Each row comes from the steps of one walk. Every step used is in the known rows, and no mark comes twice. Write the walk behind each row, first mark first.
(in the rows, 128 means zero)
Known rows
vinu tenid tefa latoboz tanapo: [163  62 138  82 138 121 166 112 159 147 143 152 135 160  92 132  61 147
 146 114 143 143  95 168 144  88 141 122 157 153  53 127 123  87 113  89
 151 190 104 111 115 145 150 163 104 152  87 165  60 133 147 129 143  83
 147 131 178 152  93  92 118  75  97 160 121 180  80 158 125 126  99  94
 184 159 157]
deme pigof: [107 148 120 137  81 112 140 142 163 140  91 101 141 116  98 141 117 109
  97 128 128 131 131  98 124 131 134 111 124 116 203 157 123 124 125 152
 164 148 133 138 131  75 157 112 127  90 131  96 141 130 146 169 140 147
 133 129 132 111 136 132 112 155 128  69 115 113 100  94 109 119 124 175
 119  99 144]
tefa latoboz tanapo zefuriz: [ 98  53 102 103 111 128 150  99 135  92  98 155 124 148 130 127 132  92
 143 108 101  83 100 125 158 163  73 212 130 160  94  85 146  95 155 171
 132 188 184 168  94  83 111 107  81 147 118 115  93 132 145 102 152 121
 153 124 138 115  96  66 103  95  79 173 117 139 109 119 117 106 106 115
 154 130 135]
tefa latoboz tanapo pigof deme tenid: [123  64 105  57 124 138 113 143 109 140 166 144 144 103 155  88 144  66
 149 119  84 104 112 153 156 161 106 174 117 142  70  85 144  91 134 151
 149 121 182 121 111 130 144 115 125 139 120  59 172 150  98  91  97  97
 129 153 188  77 119 121  89 167 100 159 142 136 118 102 136  84 145 124
 105 147 133]
latoboz tanapo zefuriz: [101 111 101 147 105  89 160  93 157  81  58 113 115 148 115 114 135 142
 108 117 153  89 118 101 176 123  96 228 145 168 139  95 147 122 161 150
 115 223 153 195  83 107  95 122  90 120 121 153  81 132 147 129 165 151
 125 106 104 126 113 110 117  80 106 123 117 137  77  99 116 132  91 116
 129 108 157]
mebi tanapo: [117 146 134 138 131 134 153 147 176 109  68 129  71 124 135 130 140  99
  82  94 135 128 118 116 122 111 125  55 154 113 118 142 103 162 100 127
 115 203 135 119 134 117 120 117 149 157 142 100 160  91 172 153 154 138
 138 123 164 130 113 127 117 117 133 144 148 130 114 144 114 138 106  92
 158  98 111]
vinu tenid tefa latoboz tanapo pigof deme: [166  80 160  74 140  89 124 128 138 141 170 141 131 144 131  79  81 154
 172  99 122 154 110 175 132 120 157 149 135 172  38 105 115  77  99 101
 174 138 127 123 110 153 159 136 107 135 118 170 120 184 103 130 125  79
 119 130 194 108 109 104 139  57  83 143 142 184 124  86 130 127 126 121
 135 186 163]
zefuriz tanapo latoboz tefa tenid vinu: [157 123 131 116 152 149 152 142 110 128 155 127 116 189 136 156 117 176
 143 139 151  97 128 113 121 132 126 123 169 110 134 147 161 133 178  79
  95  63  97 138 182 139 115 165  82 148  97  86  64  71 137  96 144 104
 154 145 114 181 104 124 138 143 175 124 113  89 148 182 140  92 125 123
 168  90 111]
venezir tanapo: [ 73 100 142 116 111 165 150  93 199 115  77 160  79  81  94 148 168  93
  59 135 171 117 119  64 126  91 125  86 155 130 169 114 104 152 100  99
 147 155 106 129  82  96 100 137 128 123  99 137 110 107 101 123 172 165
  96 129 121 138 106 119 109  92 124 115 118 142  77 157 128 173 105  99
 148 131 102]
tanapo zefuriz: [ 77 129 139 162 112  85 143  84 166 103  42 127 106 148  99 116 108 134
 129 140 120  71 140 119 155 137  92 154 141 151 139 125 152 124 125 163
 120 186 146 169 102  70 138 124  76 105 163 167 125 133 155 142 152 142
 137 117  70 146 144 119 144  70  98 131 120 124 130 136 121 155 110 145
 124 150 135]
deme tenid tefa latoboz tanapo pigof: [146  77  93  61 107 126 141 146 129 167 198 106 169 149 135 137 118  85
 168 137  96 101 111 168 149 116 125 176 102 146  30 126 121  95 108 152
 165 109 147  98 134 153 176 149 102 137 104 122 102 119 145 120 109  95
 133 149 205 104 110 113  89 162 151 150 125 150 117 139 122  97 123 152
 135 132 151]
pigof deme tenid tanapo: [118 159 160 146 153 114 118 137 106 155 118 158 145  88 149 111 108 107
 107 141 136 120 144 153 117 171 142  57  82 107  92 107 175 133 117 106
 132 172 111  78  92 186 156 131 154 132 148  75 165  89 100 151 149 126
 100 163 102 131 139 116 132 170 118 120 113 103 125 210 134 157 137 125
 103 108 134]
latoboz tefa tenid: [122 128  95 100 156 139 103 114 129 141 124 126 155 151  64 180  96 152
 128 114 155  84 126 171 110 134 140 128 187 139 167 141 169 136 107  91
 127 117  86 165 147 110 125 170 123 109 121 155  54 152 138 143 148  91
 151 122 161 222 133 112 129 168 144 115 122 106  87 203 113 130 132 139
 135 123 137]
voto tanapo pigof deme: [107 120 157 126 145 126 112 125 155 121 121 117  88  89 126  58 171 184
  94 167 134 151 148 115  92 143 150 176 130 142 117 103  98 126 112 170
 137  93 126 149  88  82 104 110 122 132 135 128 189 126  76 134 116 155
  96 112 123 106 141 172 136  87 109 125 129 157 142  58 125 173 146 125
  80 129 128]
zefuriz tanapo pigof deme: [ 86 113 174 121 105 113 105 185 164  91  97 140  61 133 134  82 148 149
 101 134 134 140 137  90 113 109 132  61 133 129 130  92 133 115 118 135
 121 135 110 113 131  99 135  92  99 111 153 123 212 114  80 124 134 141
  86 111 154  85 145 140 146  73 110 119 153 131 237  97 137 144 124 125
 109 131 120]
venezir tanapo latoboz tefa tenid deme: [108 130  97 122 132 183 104  75 137 126 166 152 147 135 118 171 150 113
 143 130 165 119 125 119 112 142 130 141 162 110 151 125 110 124 122  79
 110  48 121 121 115 155  96 147 115 117  77 194  56 173  79 107 148 149
 131 116 100 157  92 110 130 162 143 128 149 138  91 192 133 126 151  91
 169 171 103]
tefa latoboz tanapo pigof: [127  38 110  63 103 130 147 128 158 118 137 130  83 128 129 132 172  90
 129 113  90 118  90 120 154 126 106 180 146 153  80  85 121  92 142 161
 162 145 162 139 113  76 139 103 126 147 110  83 145 135 112 106 129 117
 134 122 179  79  90 100  83  95  97 158 111 144 114  60 131  95 124 140
 131 131 126]
venezir tanapo pigof deme tenid: [ 98 137 144  97 109 141 101 108 158 124 123 143 117  94 128  85 178  98
  90 134 151 121 143 107 107 124 118 124 122 127 140  98 100 141  97 123
 140  99 117 101  66 135 129 125 137 103 119 122 187 143  78 111 106 149
  80 136 165  92 154 159 122 122 125 100 157 122 150 114 137 154 149 111
  94 155 126]
voto tanapo latoboz tefa tenid: [113 132  90 124 176 164 105  99 124 148 143 130 144 150 110 146 138 208
 133 170 132 106 145 134 108 139 123 212 177 125 130 159 131 148 162 162
 109  48 117 179 133 121 107 163  89 149 110 136  41 133 119 107 154 122
 145 129 111 172  95 154 126 189 144 164 137 146  90 163 117 120 139 107
 146 106 123]
rakesur tanapo pigof: [111 104 147 131  95  98 169 137 170 109 119 118  52 119 126 126 185 141
  86 134 110 122 110 102 149  83 122  71 117 126 149 135 133 149 126 156
 158 145 136 121 139 101 149 107 151 139 147 137 149 122 125 165 122 120
 130  96 165  92 103 143 125  74 134 121  65 126 119  57 129 191 114 139
 128 116 152]
tanapo latoboz tefa: [113 123 102 100 122 133 116  95 118 153 141 114 119 152 106 137 104 155
 118 144 120  88 145  99 137 105 114 137 180  96 123 137 157 143 134 146
 125  35 158 157 154  93 125 153  78 104 126 116  91 141 107 144 184 121
 159 127  97 172 127  81 151 125 167 131 149 127  79 164 119  85 137 145
 151 149 143]
mebi tanapo pigof deme: [137 138 160 122 122  99 113 164 152 112 107 115  67 108 161  80 158 110
 100  82 113 160 134 127  93 130 141  72 117 127 110 100  95 138  90 148
 133 151 137 127 116 115 123  73 139 136 172  90 252 137 138 160 124 142
  93 121 148  76 150 138 108 106 108 137 160 135 184  71 111 126 133 118
  92 149 113]
zefuriz tanapo tenid: [ 97 117 163 130 131 133 154 155 125 102  85 136  84 141 101 158 122 145
 119 144 149 137 129  27 136  68 127  93 140 129 182 120 129 175 142 116
 120 185  92 108 152 137 117 158 110 136 149 148 101  98 137  63 121 113
 120 122 191 136 127 155 139  79 115 148 120 146 215 181 159 151 109  88
 130  98 116]
tanapo latoboz tefa tenid vinu: [170 156 107 115 150 119 125  92  84 153 164 102 137 168 114 168 101 157
 164 133 113  73 138 144 134 129 130 170 171 107 127 155 147 121 153  99
  98  27 135 165 185 112 122 161 118 124 111 106  51 121 149 140 148  89
 162 153  82 205 139 119 149 152 176 122 133  76  59 183 121  74 129 176
 152 135 129]
deme pigof tanapo tenid vinu: [173 161 139 172 142 121 153 147  99 152 152 101 182 106 134 149 133 114
 109 138 146 171 139  77 150 111 162 190  88 113 214 140 116 134 146 147
 156 137 104 142 145 129 137 111 149 142 112  88 138  93 155  78  56 142
 146 162 143 105 151 154 117 102 155  91 116  54 140  33 119 121 119 155
  69  82 130]
pigof tanapo mebi: [134 124 163 166 146 162 139 146 148 101 104 144 113 104 107 107 151 148
  48 124 122 130 136 133 160  81 105 169 152 154 152  87 134 143 117 144
 128 165 129 151 147  91 114 125 167 137 122 178 175 118 141  92 121 142
 129 126 122 130 148 112 118  89 133 178 130 143 131   4 143 169 104 102
 126 106 122]
tefa tenid deme pigof tanapo: [135 150 112 190 130 157  80 171 112 104 156 128 183  93 133 170 141 109
 145 102 152 156 121 197 118 170 152 132 112 116 197 145 124  97 131  99
 144 172  84  91 139 139 126 107 178 100  97 182 132 156 121 124 101 128
 136 122 114 111 135 135 117 202  90 121 130 125 121  89 117 134 132 142
  88 113 116]
pigof deme tenid vinu: [159 167 153 136 167  99 130 128  85 177 114 148 163 113 141  92  92 103
 113 157 130 103 161 186 110 164 166  92 108  84  76 116 163 131 127  85
 126 124 128  84 126 165 155 150 151 116 138  83 162  93 126 161 131 111
 136 159 118 162 190 152 155 141 159 108 112  70  82 176 116 149 118 179
  95 127 139]

Which walk is each row?
[154 135 170 121 113 102 145 184 129 129 132 117 107 131 164  65 140 136
 109 151 140 123 143 117 111 135 145  88  96 119 107 119 155 112 143 102
 117 108 112  92 148 148 147 116 122 111 138  79 187  67 108 111  92 127
 109 157 153 105 154 169 146 116 146  84 114  97 217 117 141 141 113 149
  95  96 132]	zefuriz tanapo pigof deme tenid vinu
[189 178 149 137 145  81 145 164 121 134 139  96 124 123 194  73 141  90
 115 109 121 138 141 170 114 147 147  98  93 117  81 126 100 135 109 123
 109 131 134  86 138 164 140  94 172 155 161  53 229  81 180 149  86 129
 118 156 134  88 179 179 119 125 151 119 149  93 161  93 125 123 129 152
  84 114 113]	mebi tanapo pigof deme tenid vinu
[135 157 162 158 125 123 109 131 109 115 149 139 116  93 123 146 148 143
 157 105 112 136 134 184 107 152 151  80 110 156 147 107 149 104 114 105
 143 168  70 127 126 127 149  98 158 132 157 105 169 120 116 124 108 102
  56 149  97 115 134 146 122 134  72 132 111 125 153 124 135 142 141 151
  86 122 110]	tefa tenid tanapo pigof deme
[ 94 109 104 102 135 177 123  69 141 141 159 143 125 139  87 177 148 136
 117 130 153  89 117  89 121 116 117 149 188 121 167 144 112 145 140 107
 106  53 117 153 117 122 110 171 107 140  94 141  59 144 113 102 155 144
 123 142 121 161  97 113 116 157 159 131 144 131  79 197 125 123 148  72
 168 152  99]	venezir tanapo latoboz tefa tenid
[138 171 114 171 109 117 133 158 101 124 106 105 153 133 150 159 124  73
 152 111 126 215 118  91 119 113 139 101  77 101 166 181  60 153 117 146
 106 190 143  97 135 167 116 102 161 134 161 166 155 149 167 123  75 149
 157 107 160  85 134 167 113 141 128 120 143 130 185 120 126 131 141 130
 107 129 116]	mebi tanapo tenid deme pigof
[ 97 186 142 161 136  99 118 121 104 138 104 158 180 122 161  98  97 106
 156 133 131 100 160 173 130 183 114 108  73 130  83 109 160 117 121 129
 115 174 127 115  84 170 147 133 115 116 168 104 154 103 114 146 117 136
  89 149  72 128 160 129 152 144 106 124 121 114 163 188 135 159 122 122
 103 131 142]	pigof deme tenid tanapo zefuriz
[127 161 130 137 131 134 166 130 120 115  85 118  67 125 173 110 146  90
 108 110 112 115 131  85 136 118 111  73 152  95  97 148  82 167 140 162
 107 135 182 131 157 110 122 106 120 150 169  84 174  96 168 127 154 145
 129 135  93 110 113 124 109 132 137 181 161 144 104 117 101  87 129 106
 168 130 104]	mebi tanapo latoboz
[121 139 122 167  80 109 108 140 140 127  91 110 159  99 133 147 110  98
 135 127 151 180 130 138 118 139 145  97  92 118 171 155 123 100 118 113
 149 156 130  89 118 114 143 102 148  81 119 180 145 156  97 193 133 168
 159  84  92 110 153 126 142 146 127  60 115 132 120 102 121 139 141 177
 111 134 145]	tenid deme pigof
[173 125 131 128 147 126 168 113  86 141 175 124 123 167 138 183 146 155
 152 140 113  84 122 160 148 130 135 118 158  95 127 167 169 128 167  98
 123  63 117 145 186 156 114 148 136 164  95 102  45 105 167 166 135  95
 175 140 108 180  86 124 132 145 189 141  71  69  44 153 128 132 123 136
 171 115 136]	rakesur tanapo latoboz tefa tenid vinu
[177 161 157 170 143 107 173  94 141 109  91 138 104 133  98 115  83 205
 119 108 139 165 110 141 152  80 115  87 127 196 159 138 130 155 115 105
 130 207  82 113 101 136 156 145 170 133 146 157  89  95 183 113 119 126
 109 110  75 146 136 141 150  74  89 126  69 176 131 101 174 176 108  96
 176 109 123]	vinu tenid tanapo mebi
[118 157 147 164 119 122 123  95  77 124 102 138 126 105  97 175  92 113
 177 145 136 161 132  89 144  95 148 121  96 106 147 132 107 146 127 104
 133 141 125  93 120 136 117 152 166 112 125 234 124 177 127 100 120 110
 143  87 125 149 155 148 163  85 118 138 131 152 138 169 132 158 134 173
 102 164 142]	tanapo tenid deme
[154 129 157 166 121 134 161 119 148 116  93 134 108 106 123 149 136 156
  90 128 125 164 121 132 140 102 104 113 114 187 141 113 134 126 112 118
 120 189 128 135 132 108 145 120 175 161 143 118 124  80 166 127 148 167
  84 101  73 134 117 109 137  91 126 122  77 148 144  92 139 159  97 130
 167  95 123]	tenid tanapo mebi
[132 167 145 190 137  68 183  70 167  99  74 140 134 140 112 102  67 186
 143 125 143 127 123 123 149 116 116  98 122 180 133 144 135 146 125 128
 144 237  81 130  64 136 141 139 109 135 147 160  75  95 172 134 123 128
 116 120  56 142 112 122 160  48  64 128  85 144 155 164 150 186 118 100
 155 114 144]	vinu tenid tanapo zefuriz
[116 123  82 114 114 178  84  98 124 120 177 126 183 133 125 184 166 108
 151 120 157 152 118 113 111 155 125 166 136 105 188 163  91 116 127 110
 121  33 137 122 124 145 105 138 126  97  79 158  55 177  87 123 121 176
 126 130 107 126 101 107 111 202 150  74 152 135  92 170 131  99 161 111
 154 145 119]	venezir tanapo latoboz tefa tenid deme pigof
[141 140  77 132 143 165 100 121 105 140 191  95 204 130 135 159 131 174
 169 164 132 168 125 149  90 169 120 231 125 116 150 161 100 110 155 155
 110  31 127 152 127 134 103 138 104 113  92 165  50 156 100 127 118 173
 163 120  94 136  96 152 142 216 145 108 124 123 105 131 118 117 165 122
 140 114 131]	voto tanapo latoboz tefa tenid deme pigof
[106 122 164 122 108  79  90 137 135 135 114 116  78  95 110  68 139 137
 107 122 111 126 140 125 111 132 139  93 133 135 131 102 138 118  98 146
 138  92 140 133 124  79 144 104 132  99 173 124 239 167  81 161 145 117
 108 128 121 109 172 133 150  54 109 103 154 136 146  68 117 135 136 183
  65 181 151]	tanapo pigof deme
[115  51 111  68 126 142 157 112  89 121 142 159 106 136 119 166 130  92
 170 120  95 126  88  79 171 102 113 194 133 137 107 103 124 126 158 143
 136 169 166 145 125 115 120 144 129 159 123 106  84 148 141  79 123  98
 141 146 193 110  88 104  95 107  92 182 122 152 108 141 131 100 112 124
 137 139 115]	tefa latoboz tanapo tenid
[112 150 128 117 147 119  92 147 137 147 132 117 124  93 130  69 157 163
 117 184 129 124 158 133 104 144 123 175 105 126 103 104 106 146 113 187
 125  99 123 119 101 128 134 130 132 118 150 125 185 126 111 116  95 142
 114 116 147 108 150 189 134 163 127 126 121 138 148  76 125 169 145 117
  79 114 135]	voto tanapo pigof deme tenid
[136 162 140 147 138 125 110 135  82 133 119 166 168  93 136 103 112 125
 112 136 124 138 137 185 134 138 115  89  96 166  92 105 159 139 119 126
 112 159 132  91 111 175 159 134 164 141 169 111 161 106 127 127 113 137
  78 148  86 133 157 130 143 170 131 126 117 121 148 150 155 152 131 124
 125 126 137]	pigof deme tenid tanapo mebi
[128 124 110 150 133 148 135 125  94 128 173 147 120 151 139 180 136 151
 164 125 118 109 105 159 141 147 117  86 137  89 125 152 150 132 156 109
 115  69 125 119 166 160 111 149 145 136 111 177  55 165 116 174 144 101
 163  97 115 146  90 123 146 161 150 151 107 131  92 165 124 149 142 105
 168 150 139]	rakesur tanapo latoboz tefa tenid deme
[118 156 121 192 113 153 108 143 121 126 144 136 168  95 169 119 146  94
 122 136 115 176 134 123 142 141 137 147  99  87 142 132 103  92 133 153
 141  96 154  96 138 121 126  83 122 119 100 166 169 138  76 147 111 171
 158 122  61  69 131 105 136 146 115 130 142 122 126  42 126  96 150 151
 117 137 122]	tenid deme pigof tanapo latoboz
[137 153  86 142 158 160 112 137 105 104 159 123 126 158 158 148 102 108
 166  91 120 130 113 161 111 159 131 103 140 101  98 154  94 140 138 114
  85 115 143 122 163 156  96 120 133 140 136 154 111 152 154 133 132 122
 156 112 115 142 109 110 122 176 142 163 176 145 130 177 124  82 150  99
 169 142 109]	mebi tanapo latoboz tefa tenid deme
[144  38 121  75 121 166 144 128 116 110 121 154 106 123 115 136 142 108
 120 106  80 131  88 142 170 115  80 198 163 181  94  96 133  95 143 146
 129 167 183 156 134  82 123 123 141 143 123 114 117 143 140 104 131 124
 121 129 159 120 109  86 100 120 115 176 123 162 101  77 144 112  99 109
 171 148 123]	tefa latoboz tanapo mebi
[119 130 112 135 178 183 108 122 110 143 180 149 144 137 108 135 133 147
 118 107 128  90 147 148 151 124 121 155 182 102 140 123 150 131 139 127
 115  71 110 170 167 123 106 143 107 141 111 139 109 130 111  80 126 105
 160 159 111 159 121 101 122 148 138 185 159 104 102 108 122 102 146  82
 127 117 111]	pigof tanapo latoboz tefa tenid
[149 156 139 113 128 103 117 183 124 145 157 106 135 137 156  80 125  95
 123 114 121 155 148 173  97 126 145  86  85 115  57 136  78 114  81 139
 129 138 139  96 132 173 152 116 136 125 167 109 230 125 161 152 110 113
 103 146 183  82 159 157 107 131 159 130 171 140 192 114 123 127 146 109
  99 149 143]	mebi tanapo pigof deme tenid tefa
[124 153 107 169 113 100 119 120  82 133 113 105 181 110 107 171  95  94
 163 157 119 197 137  81 129 106 150 146  75 119 198 173  90 140 125 125
 132 129 133 101 127 143 130 134 166  99 136 192 122 180 127 115  92 133
 144  97 143 111 156 171 145 128 120  88 114 132 154 130 134 130 155 184
  97 152 148]	tanapo tenid deme pigof
[173 168 149 121 125  74 109 136  99 156 138 112 136 119 128  66 120 132
 139 149 114 111 160 158 118 144 133 124  95 107  94 114 146 119 113 124
 151  84 141 100 140 130 163 128 149 118 148  92 198 116 133 143  87  96
 109 155 126 115 191 169 149 110 142 101 127  83 130  92 130 134 132 201
  57 143 146]	tanapo pigof deme tenid vinu
[163 149  74 143 130 151 110 158 102 123 171 101 172 167 166 153 118 103
 170  93 107 165 125 153 106 160 118 125 137 108 148 172  90 112 146 139
  94  79 163 132 164 163 118 119 127 118 127 122 130 157 161 151 108 147
 168 125 116 114 122 119 114 222 156 118 173 121 129 147 115  54 168 107
 157 128 107]	mebi tanapo latoboz tefa tenid deme pigof
[ 94  96 121 115 129 152 144 136 157 118 126 134 102 184 122 128 126 163
 100 146 142 102 130  62 123 110 120  86 169 103 130 126 157 144 145 125
 101  60 134 142 167 124 121 140  66 110 124 101  83  96  93 114 180 145
 156 125 135 143  91  91 145 120 164 125 148 126 172 188 129  92 124  87
 186 107 131]	zefuriz tanapo latoboz tefa
[134 124 116 120 145 145 132 114 145 142 153 122 148 147  94 191 112 163
 131  97 154 128 124 172 107 155 149 100 156 151 155 139 169 112 126  80
 126 149  59 152 141 139 122 151 134 132 107 107  47 106 153 142 157 107
 111 121 141 207  90  84 130 166 136 112  93  97 119 212 122 141 132 124
 150  86 120]	latoboz tefa tenid tanapo
